Every row comes from one small tree of marks. The marks that hang from a mark follow it in brackets, in alphabetical order. Every link used is in the known rows. Which tree was each row made from?
Known rows
D(R): -5  -10  11  -2  7  -4  -3  29  -27  22  -3  6  12  15  0  -23  -2  48  -42  14  23  2  -3  37  16  -48  14  7  33  25
H(D R): -26  3  15  -14  -1  -23  1  0  -30  -15  12  31  32  19  -11  11  -14  34  -28  39  25  -6  5  6  -31  -22  -16  4  17  -9
J(C D(A H(F(P)) R)): -41  32  -63  23  -16  43  -32  32  -38  56  -50  21  -28  7  4  -6  -39  -6  -22  2  7  22  21  -3  36  -38  11  -77  48  32
R(D(A C) H(F(P) J)): 4  8  16  -19  -12  3  1  -10  13  -40  -10  2  23  -2  19  -2  8  -57  31  -10  -38  15  12  3  25  16  -13  33  -31  -11
C(J(D(A H(F) R))): 7  -9  -23  9  2  -9  3  -12  -24  35  -9  -10  -27  21  -6  23  -21  -1  1  -8  27  21  2  6  21  9  -8  -44  64  42
R(A(D(H))): -22  -37  -3  3  9  -5  0  25  -12  -2  -13  12  36  -20  -1  10  -50  -7  -13  13  17  9  -70  10  -4  -23  -39  42  14  -16
D(C H(A F R) J): -1  9  3  55  -24  -23  -14  -5  45  25  21  -41  -10  14  -14  38  -31  11  51  -7  -10  -11  48  7  15  58  51  -52  6  48
C(J): 55  -33  23  -15  16  -13  25  2  -15  -9  14  -14  -7  -6  23  -27  15  41  -60  4  39  4  -31  33  -20  -13  -23  55  31  -13
C(J(D(A H(F(P)) R))): 0  2  -30  1  0  4  -11  1  -28  41  -13  -1  -27  27  5  12  -4  -20  -21  8  15  3  13  18  25  0  -14  -40  46  42
A(D(R(H)) J(C)): -15  21  -16  -8  -22  19  -10  40  -27  53  -14  3  -17  -20  2  -40  -3  15  -53  -10  -2  9  -60  -53  4  -41  26  19  -10  -50
R(A(J) D H): 16  -48  63  -46  -6  -23  12  -10  -6  -50  -11  16  43  -26  -14  -7  33  -33  -5  -23  -24  22  -65  11  1  -5  -47  83  -42  -61
C(J(D(A H(F)))): 17  -17  -25  8  2  -4  18  -28  -20  11  -3  -15  -23  -4  12  22  -25  -1  -15  -4  31  25  -19  8  5  18  -38  -13  58  18
J(C D(A)): 7  3  -55  -6  -1  49  6  21  -35  13  -42  16  -21  -34  26  -37  -28  44  -40  -7  27  55  -24  17  17  -38  -20  -10  52  -25
H(C): 17  -8  -12  3  29  25  21  4  5  -16  18  -6  6  -21  20  -28  -3  43  -28  3  27  -8  -6  18  -28  -26  -2  33  8  1
A(D): -15  -10  -25  -11  -1  10  20  18  -29  6  3  8  25  -23  22  -11  -35  32  -59  27  31  0  -65  2  -3  -40  -30  53  17  -27
R(D): 9  -30  17  -31  3  -7  24  8  -21  -33  -9  18  46  -15  13  -11  -12  28  -36  6  25  17  -39  28  5  -41  -39  59  18  -25
A(D(C H J R)): -4  26  -48  33  -8  14  -14  53  21  59  15  -23  6  -5  24  4  -67  29  25  -13  30  15  -43  -6  20  -14  26  -23  39  24
D(A): 14  -25  -9  -6  3  9  18  3  -11  -3  -22  2  -6  2  18  -5  -14  31  -34  14  24  31  -13  46  23  -16  -15  20  40  14
R(H(J)): 23  -16  31  -6  -6  -15  10  -15  -22  -16  25  -10  17  -20  21  -26  0  8  -37  7  -11  27  -30  19  -15  -1  -25  64  6  -34
J(C D): 4  9  -40  -2  3  42  3  23  -46  7  -17  15  -2  -50  28  -52  -22  61  -64  -2  31  31  -39  10  -8  -56  -27  14  40  -40
A(D(R) J): -27  12  -25  -8  -8  -1  1  19  -15  52  -1  -8  -1  -11  9  -16  5  42  -44  19  3  -17  -59  -23  22  -36  9  17  -1  -22
H(C D(A(J)) F(P) R): -43  42  -21  -3  -6  2  -6  -32  22  -3  5  14  -20  30  -10  36  42  -20  15  37  -21  -56  63  -38  -13  20  16  -55  -52  11
R(A H): 14  -47  54  -21  4  -11  4  5  -24  -40  0  17  31  -13  -12  -17  5  -21  -29  -7  -1  22  -41  43  -16  -13  -37  70  -12  -22
J(C D(A H(R))): -17  -1  -61  13  -10  37  -15  30  -39  37  -34  12  -23  -7  -1  -8  -54  14  -20  -7  29  54  -4  -1  7  -24  8  -45  63  -1
R(H(C(J) D(A) F(P))): 14  16  10  -16  5  6  13  -32  4  -37  13  20  -14  20  4  16  16  -61  -2  8  0  -14  31  -19  -40  30  -32  8  -21  4
D(A C(J) H(F) R): 12  1  -6  38  12  -2  -9  22  24  36  -15  -30  -35  37  -9  15  -32  -4  43  -28  28  13  30  3  25  16  50  -52  55  81

Write each row's tree
-47  31  26  -2  -1  -16  -26  -3  17  -24  3  18  20  10  -19  13  47  -11  16  29  -31  -67  26  -14  -16  6  4  -17  -72  -7
H(D(C) F(P) R(A(J)))
40  14  -3  16  -18  5  -11  51  2  44  -8  -8  -27  4  19  -25  1  66  -20  -20  22  26  -5  23  25  -35  37  -36  30  -3
D(J(C) R)
10  -20  5  -7  -16  -7  -8  46  0  6  -8  8  0  3  -10  6  -1  11  -4  -5  10  6  -32  -3  3  -16  18  -6  -20  -41
H(R(A(D(J(C)))))
-17  -1  9  14  8  -2  14  -16  3  -15  33  -10  1  18  -21  19  16  14  -8  10  14  -44  47  -18  -28  -5  40  -22  -28  25
H(C F R)
30  -20  56  -22  23  -14  0  6  3  -59  8  22  30  -13  -7  -19  -3  -22  21  -19  9  19  -34  16  -48  11  -44  63  -7  -28
R(A H(D(C(J))))
11  2  -27  45  -20  -6  5  -18  47  25  19  -36  -36  32  -7  70  -24  -13  56  -13  11  9  46  -8  12  49  41  -86  11  53
D(A H(C F R) J)
24  -36  51  -1  25  -28  14  -14  21  -37  27  -13  -13  28  -38  25  49  -16  23  -14  8  -47  39  -12  -37  22  31  -11  -45  11
H(C(J) F R(A))
8  37  19  16  -21  -9  9  -25  13  -29  34  -2  20  -16  16  18  -21  1  19  -8  9  11  -9  -8  -25  23  -25  5  -8  -3
R(H(D(C J) F))
4  -37  40  -31  -5  -17  -6  28  -3  -21  -26  17  17  -4  -25  -12  37  9  -5  -13  -10  3  -25  -5  4  -25  13  21  -39  -58
H(R(A(J(C)) D))
-8  -5  16  -6  5  8  11  -50  2  -33  20  -6  4  -44  -14  0  42  -32  13  -21  -31  -13  -27  -24  -22  20  -28  18  -60  -33
R(A(J(D)) H(C F))
10  -7  -12  33  16  -3  0  -1  24  33  -7  -21  -40  43  -16  35  -21  -17  40  -18  24  2  46  -13  8  20  44  -65  41  73
D(A H(C(J) F) R)
-4  2  -8  -12  9  -1  -4  -29  -2  -5  19  -3  -25  26  -25  4  54  -25  -6  24  -25  -67  81  -8  -17  38  21  -25  -43  16
H(A C(J(D)) F(P) R)
9  -8  23  -4  9  -17  0  -18  16  -7  17  -8  -28  44  -29  6  59  -26  -10  25  -23  -76  91  -3  -20  41  43  -12  -51  26
H(A C(J) F(P) R)
-14  35  0  0  -2  -1  1  -45  14  -33  13  15  3  5  15  16  9  -50  25  24  -37  -10  38  -24  -23  34  -27  -3  -33  -11
R(H(C D(A) F(P) J))
-40  12  -52  29  -2  24  -8  -5  -11  19  -3  -10  -1  -1  -8  22  -51  -1  25  -5  18  19  16  -2  14  7  12  -52  40  49
J(D(A C H(F R)))
-19  9  -55  17  9  21  12  1  15  37  15  -22  -3  -41  24  -5  -35  21  -20  10  13  -13  -67  -49  -21  -9  -7  26  0  -29
A(D(H(C)) J)
8  26  -36  11  -4  15  -4  50  16  41  15  -19  3  -8  26  -11  -30  45  12  -11  25  3  -38  3  26  -23  27  -10  16  9
A(D(C J R))
11  -10  47  2  18  -9  -25  32  11  -11  6  -6  18  0  -13  -39  12  -5  44  -27  -26  16  -4  28  8  -7  28  25  -11  6
D(C R(A H(J)))
2  -2  16  -15  -16  6  20  -25  16  -30  -12  -9  10  -15  0  8  6  -32  24  -31  -13  24  -19  -17  20  18  -4  31  -25  -8
R(D(A(J) C) H(F))
-14  23  11  2  8  -35  -10  -5  -9  7  5  15  25  5  9  -5  -8  51  9  33  -9  3  0  6  0  -15  -18  -8  30  -16
H(D(R) J)
-16  12  -22  47  9  -8  -10  -13  33  35  -4  -27  -26  29  -6  35  -27  -6  65  -3  -15  6  49  -17  27  25  46  -77  30  58
D(A H(C F J) R)
12  -8  -11  -14  -8  4  9  -30  -30  -8  7  -3  3  -26  22  -17  -8  -6  -13  2  -18  52  -30  21  9  12  -42  31  23  -29
R(H(J(D(A))))
9  -17  6  -22  15  19  7  -26  -1  -27  18  1  6  -51  -4  -29  35  -16  4  -24  -24  7  -47  -2  -26  6  -33  44  -42  -46
R(A(J(D)) H(C))
19  9  29  -15  -31  -7  -3  -9  25  -32  5  1  27  -4  7  6  13  -46  25  -14  -37  -5  22  20  23  37  -10  30  -45  -4
R(D(C J) H(A F(P)))
16  4  14  -9  33  -21  0  -8  20  -4  -1  15  -8  27  -23  -5  9  22  36  14  0  -23  51  -7  -26  26  10  -12  19  13
H(A C(J) D(R))
2  -11  60  -24  1  -16  -9  -3  15  -68  0  13  53  -17  0  -9  29  -66  41  -16  -51  -8  -10  10  3  8  -27  59  -69  -35
R(A D(C) H(F(P) J))
6  17  43  -4  -29  -12  -18  0  0  -37  -7  35  12  -6  1  16  16  -43  -1  0  -21  0  -5  4  -18  8  -44  2  -45  -40
R(A H(D(J(C)) F(P)))
18  -11  -7  -4  8  5  6  14  20  -14  -22  -4  7  11  15  13  -24  -36  20  -14  19  9  4  9  15  8  -10  11  20  26
R(D(A C(J) H(F(P))))
-31  5  14  -21  -9  -13  -3  -31  25  -12  0  1  2  20  -30  17  67  -29  12  25  -56  -76  68  -30  8  28  34  -9  -86  -5
H(A(J) C F(P) R(D))
25  -11  18  -2  6  0  9  -9  5  5  2  -10  -36  44  -21  14  17  -36  18  -26  9  9  42  -7  5  19  37  -27  7  46
D(A R(H(C(J) F)))
-5  28  -20  6  25  -8  -5  -12  30  1  -4  8  -5  16  8  8  -8  28  67  15  -14  10  37  -13  2  11  10  -45  23  6
H(C D(A R) J)
-24  1  -5  3  -2  -4  0  -26  24  -6  -11  0  17  -11  -3  15  4  -26  11  16  -32  -36  19  -19  5  18  -10  13  -31  -3
R(D(H(A(J) C F(P))))
-7  26  -35  -2  -5  28  -13  21  -32  48  -20  -1  -25  -38  15  -53  19  71  -49  -7  5  11  -36  -11  16  -48  10  -16  20  -36
A(J(C D(R)))
-22  18  20  -2  -8  1  -19  -16  3  22  4  -2  -15  22  -24  -13  51  -30  -10  10  -49  -47  51  -9  9  14  38  -8  -50  26
D(R(H(A(J) C F(P))))
